Every row comes from one small tree of marks. Brackets hold a mark, then the marks that hang from it, in alphabetical order. Every link used is in the known rows. Which tree was each row made from?
In the rows, zero is written as 128.
Known rows
{benop fuvu}: [150 108  82 108  93 100 141 149 132  86 128 116 127 115 121 180 136 148
 154 149 121  95 135 122 102 132  92 130  86 118 107 112 137  86]
{pasut nupo tusu}: [156 107 103 123  80 124 144 144 140  98 144 131 138 123 103 152 150 173
 157 133 126  91 109 101  90 115  98 119  83 132 119 104 125 145]
{zetifi {pasut nupo rutap tusu}}: [153 131  96 121  74 136 142 141 164  90 134 131 140 119  80 164 145 174
 130 131 124  92 101 110 101 123  93 123  82 138 121  92 127 139]
{pasut rutap tusu}: [156 119  98 116  97 136 144 147 132  92 133 134 133 124 107 169 138 167
 140 138 128 103 103 111  97 119  86 114  92 128 106  99 130 111]
{pozo {gapo {dofez ginivep {lupub tusu}} rotenan sezaz}}: [169 134  86  84 100 133 116 137 142  52 190 152 106 134 130 186 152 177
 157 179  79  57 129 135  62 110  48 141 132 160  48  94 108 109]
{pasut nupo rutap tusu}: [154 113 107 125  84 129 145 140 148  96 141 133 136 119 100 163 144 174
 147 136 127 101 103 106  95 115  89 111  88 132 111  94 132 134]
{pozo {gapo {dofez ginivep {lupub {tusu pasut}}} sezaz}}: [172 128  92  99 105 122 139 134 120  46 189 152 101 141 126 169 180 171
 170 180  69 105 155 142  59 101  49 116 131 155  46  89 119 116]
{sezaz {gapo pozo}}: [136 110 109 134 102  93 155 141 128 102 139 129 142 114 134 184 127 152
 142 128 117 135 130 144 124 116 101 114  82 119  89 100 143  84]
{pozo {gapo {dofez ginivep {lupub favop}} rotenan sezaz}}: [166 120 102 106  93 130 112 128 139  60 195 127 120 131 123 218 159 146
 137 179  89  77 124 144  73 123  56 125 122 153  69 101 114 117]
{zetifi pasut}: [145 127  87 110  94 120 134 146 140  86 123 118 139 124 101 170 125 151
 127 137 121 102 123 125 103 140 107 138  80 132 124 104 126  99]
{sezaz {gapo {dofez lupub}}}: [161 139  99 106  92 130 147 136 134  75 151 149 133 119 126 175 133 145
 136 158 123  86 122 134  96 135  94 126  69 140  79 108 139  99]
{pozo gapo}: [135 111 111 110 102 110 144 149 137  88 147 118 129 125 135 177 127 147
 128 138 118 111 110 126  92 132 101 118  91 129  91  90 139  78]
{nupo pasut}: [140 101  98 128 102 121 130 141 126  77 130 123 141 136 111 168 140 156
 155 115 113 110 133 122 102 133 112 130  73 140 107 121 119 110]
{lupub favop {tusu pasut}}: [162 115 109 125  90 108 159 140 128 103 154 111 135 136 106 172 177 137
 162 146  90 129 131 129  99 102  93 105 119 131 102 118 108 154]
{sezaz {gapo rotenan}}: [142 124 124 133  94 125 156 149 145  87 140 115 142 116 147 176  98 143
 136 135 139  83 108 128 113 127 121 125  80 131  88 104 131  96]
{zetifi {pasut rutap}}: [142 132  90 114  96 126 137 143 148  83 120 121 136 120 100 181 120 152
 116 138 123 111 115 130 108 139  99 131  86 132 117  92 132  89]
{tusu {pasut nupo rutap}}: [142 101 126 154  99 113 157 133 131  73 138 115 137 122 115 163 135 159
 145 139 122 143 126 126  96 115 105  91  91 130 108  88 139 118]
{benop fuvu {zetifi {pasut rutap tusu}}}: [157 133  64 117  72 130 139 156 156  66 123 121 131 101  78 192 140 148
 144 155 136  79 122 107 107 119  87 118  94 126  93 112 143 119]
{sezaz {gapo {dofez ginivep lupub} pozo rotenan}}: [155 124  96 130 102 123 119 123 122  73 171 168 150 115 139 201 135 156
 136 158 122  92 121 149  96 113  80 116  79 141  75 102 143 103]
{lupub favop}: [151 108 105 115  90 110 141 140 134 108 143 107 140 127 110 191 150 130
 139 142 116 114 120 129 104 129  97 119  97 126 123 116 120 121]
{benop zetifi}: [143 104  92 124  96 116 137 152 122  76 129 116 136 115 114 178 118 138
 152 152 144 104 135 117  92 122 107 112  98 132 103 112 138 104]
{todem {benop fuvu zetifi} losi}: [154 108  76  84  97  78 162 165 149  84 129 102 141 104 131 196 128 180
 164 192 161 113 140 127  96 126  78 107  76 131  81 118 164  68]
{lupub {dofez {gapo sezaz}} favop pozo {tusu pasut}}: [163 100  98 135  80  81 154 137 133 105 163 120 132 156  82 181 216 171
 186 160  36 163 158 162  97  78  49  92 167 125  63  98  78 190]
{lupub {dofez gapo ginivep} {tusu pasut}}: [164 119  81 119  94 114 144 143 127  79 154 169 140 153 124 153 180 174
 194 172  95 117 139 134  66  96  79 103 120 133  82  85 109 148]
{gapo {dofez {lupub pozo tusu}} rotenan}: [162 123  86 107  90 122 115 129 128  93 163 155 145 131  97 184 167 170
 133 150  85  89 108 134  89 100  63 120 118 144  77 112 107 153]
{dofez {gapo pozo rotenan sezaz}}: [139  98  88 135 120 100 115 147 109  70 153 116 130 137 128 190 120 185
 156 151  93 119 150 144  95 114  79 125 122 132  94 103 113  78]
{gapo dofez}: [155 122  93 112  98 121 128 150 126  85 137 129 142 118 113 168 125 160
 141 153 119  97 121 117  86 140  92 123  89 118 109 102 123 101]
{gapo pozo rotenan sezaz}: [141  89 101 138 114  98 117 141 110  73 145 105 126 122 116 186 113 181
 147 142  95 124 145 145 108 118  78 129 122 127  96 108 113  85]
{benop fuvu zetifi}: [146 103  76 118  87 101 139 156 130  69 127 109 127 104 114 190 128 133
 162 159 138  91 146 115  98 122  99 115  98 123  93 119 144  96]
{todem {benop fuvu}}: [143 113  80  82  97  80 154 146 144 110 136 115 130 118 131 184 131 171
 157 168 125 104 126 130 102 142  79 123  82 115  89 118 145  67]
{todem {benop fuvu} losi}: [156 112  82  73 101  75 164 159 151 101 131 108 140 114 139 187 135 195
 155 179 143 117 129 133 101 135  72 121  66 126  96 113 155  59]
{pasut rutap}: [143 114 101 117 106 121 140 143 133  87 126 124 132 121 120 180 119 152
 131 142 128 117 118 126 102 131  93 119  93 127 110  94 136  81]
{benop fuvu {zetifi {pasut nupo rutap}}}: [142 119  78 127  69 108 139 147 172  64 124 109 132  95  84 197 128 145
 141 155 135  90 137 121 108 124  98 117  91 131 100 101 148 112]
{fuvu {benop {zetifi {pasut nupo rutap tusu}}}}: [142 140  93 115  68 129 148 148 200  82 130 125 136 105  78 176 140 146
 132 141 128  91  96 108  92 117 104 107  92 134  82  82 131 130]

Write each row's tree
[162 116  93 119 104 129 112 149 127  59 157 126 129 123 128 181 116 175
 160 166 110  71 140 127  76 127  71 134 118 132  94  95 108 102]
{gapo {dofez ginivep} rotenan sezaz}
[139  95 103 117 107 109 121 125 126  68 181 135 119 141 134 208 161 161
 132 147  90 112 133 160  86 100  55 113 129 160  63  86 132 108]
{dofez ginivep {lupub {pozo {gapo rotenan sezaz}}}}
[145 123 114 146  97 110 134 143 133  90 152 131 158 103 131 188 106 163
 130 141 116 103 112 137 114 123 100 114  86 114  78 100 129  97]
{sezaz {gapo dofez pozo rotenan}}
[162 123 100 118  76 110 145 118 142 114 178 157 151 129 115 219 197 122
 134 150 102 112 123 157 106 101  64  99  96 139  79 103 137 156]
{sezaz {gapo {dofez ginivep {lupub favop pozo}}}}
[134 100 105 120 101 115 120 121 126  84 176 152 142 137 138 209 162 146
 117 140 112 109 104 149  86 103  74 103 103 156  76  87 144 115]
{dofez ginivep {lupub {pozo {gapo rotenan}}}}
[165 130  70  82  90 121 135 134 136 102 166 148 126 154 108 190 192 140
 159 167  91  92 127 131  82 108  76 130 107 159 100 125 108 134]
{dofez gapo {lupub favop tusu}}
[149 119 114 120 103 122 125 155 141  58 164 101 122 117 129 182 105 174
 134 159  95  83 120 129  84 136  80 130 119 126  67  92 112  84]
{pozo {gapo dofez rotenan sezaz}}
[151  91  69 120 106  88 114 137 117  77 152 155 129 142 116 184 160 194
 184 169  81 137 164 159  81 109  52 119 129 124  87  82 112 101]
{lupub {dofez {gapo pozo sezaz} ginivep}}
[145 114  73 124  65 101 137 151 165  68 128 106 135  98  85 185 135 143
 152 154 132  82 143 115 102 126 106 124  87 133 107 113 141 125]
{benop fuvu {zetifi {pasut nupo}}}
[142 106 108 118  98  93 136 149 136  90 163 112 124 125 111 190 153 172
 133 143  71 131 135 145  95 117  57 109 133 117  63  81 121 104]
{lupub {pozo {gapo dofez sezaz}}}
[151 113  99 129  97 142 134 142 135  79 133 137 141 134  98 170 153 171
 153 113 114 105 113 111 104 120  95 120  76 140  96 115 120 127]
{nupo {pasut rutap tusu}}
[165 124  69  89  65  92 164 162 181  86 136 109 150 102  91 181 151 202
 163 182 157  89 125 110  96 120  78 113  65 142  92 117 155 127]
{todem {benop fuvu {zetifi {pasut nupo tusu}}} losi}
[178 136  80  83  80 123 127 129 138 101 166 146 129 131  89 187 183 144
 146 169  87  85 120 127  85 119  66 132 107 145  95 127 104 150]
{gapo {dofez {lupub favop tusu}}}
[150 124  78  92  78  84 162 156 191  79 125  99 147  94 100 202 129 190
 143 186 157 112 131 130 105 128  79 110  70 140  89 100 166  86]
{todem {benop fuvu {zetifi {pasut nupo rutap}}} losi}
[158 109  87  96  81  99 137 121 134 127 162 139 135 143  86 201 210 138
 139 140  76 125 124 149 106  90  61 114 122 149  94 123 110 168]
{dofez {lupub favop pozo tusu}}
[140  99 110 121  89 111 122 115 137 102 188 137 149 139 125 232 187 126
 113 142 101 114 100 155  96  98  68  97 114 155  83  98 135 143]
{dofez ginivep {lupub favop {pozo {gapo rotenan}}}}
[152 131  68  84  91  91 160 162 175  76 118 101 143  99 107 210 120 182
 137 189 156 116 132 136 108 133  75 112  73 135  83 105 166  63]
{todem {benop fuvu {zetifi {pasut rutap}}} losi}
[148  98  68 111 121  98 118 132  95  63 157 142 112 146 116 189 157 178
 159 162  86 135 167 153  86 115  61 127 109 150  92 107 127  74]
{dofez {gapo pozo sezaz} lupub}
[158 108 106 128  90 104 154 113 124 107 163 133 135 143  88 203 214 137
 135 142  74 162 128 157 109  79  59  84 130 147  81 111 119 170]
{dofez {lupub favop pozo {tusu {pasut rutap}}}}
[152 112  83 122 105 105 148 130 104  87 163 158 134 161 112 173 202 160
 159 148  79 144 142 144  82  82  73  92 117 154  78 105 123 147]
{dofez gapo {lupub pozo {tusu pasut}}}
[159 105  84 109 100 104 121 132 111  76 155 136 120 132  93 186 166 172
 142 153  78 124 150 150  90 115  46 119 119 138  81 104 117 121]
{gapo {dofez {lupub pozo}} sezaz}
[165 138 109 116  69 116 145 126 157 118 178 142 149 124 103 208 182 138
 132 148  81  87 104 149 114  92  69 113 116 142  59 120 106 177]
{sezaz {gapo {dofez {lupub favop pozo tusu}} rotenan}}
[167 139 115 123  79 136 139 129 147  85 168 128 147 117 121 204 137 127
 126 162 120  74 102 137 104 130  97 122  81 141  81 124 122 132]
{sezaz {gapo {dofez {lupub favop}} rotenan}}
[141 125  62  89  83  87 146 151 157  90 127 108 135 106 101 196 122 158
 149 175 137  95 134 129 104 141  90 121  86 124  85 123 149  83]
{todem {benop fuvu {zetifi pasut}}}
[152 118  72  89  74  76 161 160 181  83 131  97 149  99 103 191 134 189
 155 185 156 104 138 126 100 129  85 116  64 141  95 111 160  98]
{todem {benop fuvu {zetifi {pasut nupo}}} losi}
[164 124  75  94  90 110 126 130 126 104 157 162 136 133  90 178 186 167
 141 150  79 108 124 137  88 102  56 118 114 141  81 108 115 148]
{gapo {dofez {lupub pozo tusu}}}
[157 120  70 123  56 116 141 153 163  72 134 118 136 102  74 175 154 156
 161 151 133  65 130  98  98 116  99 122  86 133 104 118 135 153]
{benop fuvu {zetifi {pasut nupo tusu}}}
[133 102  89 138 115 106 114 145 112  86 148 134 154 134 132 190 123 170
 139 145 115 117 119 133  96 117  98 114  97 128 108 104 126  86]
{dofez {gapo pozo rotenan}}
[150 106 117 140  89  96 161 129 134 123 155 115 144 136  93 196 198 140
 140 132  74 166 126 149 117  79  69  80 139 124  87 102 113 169]
{lupub favop pozo {tusu {pasut rutap}}}
[142 104 109 127  99 108 120 144 138  79 179 125 136 126 129 203 145 173
 136 149  83 103 126 146  85 106  55 108 139 127  61  75 118 113]
{lupub {pozo {gapo {dofez ginivep} rotenan sezaz}}}
[144 127  67 118  82 113 137 152 155  61 116 110 130  99  90 204 121 135
 135 159 136  94 137 124 111 128  95 121  95 126  94 107 147  90]
{benop fuvu {zetifi {pasut rutap}}}
[156 126  73 126  60 122 143 150 173  68 131 119 134  97  72 185 147 156
 150 151 134  76 122 102 104 115  90 115  91 133  97 107 143 141]
{benop fuvu {zetifi {pasut nupo rutap tusu}}}
[146  86 119 134  77  91 126 129 155 101 177 114 140 133 108 218 177 158
 143 151  69 128 119 166 102  98  49 101 156 126  61  81 100 159]
{lupub {dofez ginivep} favop {pozo {gapo rotenan sezaz}}}
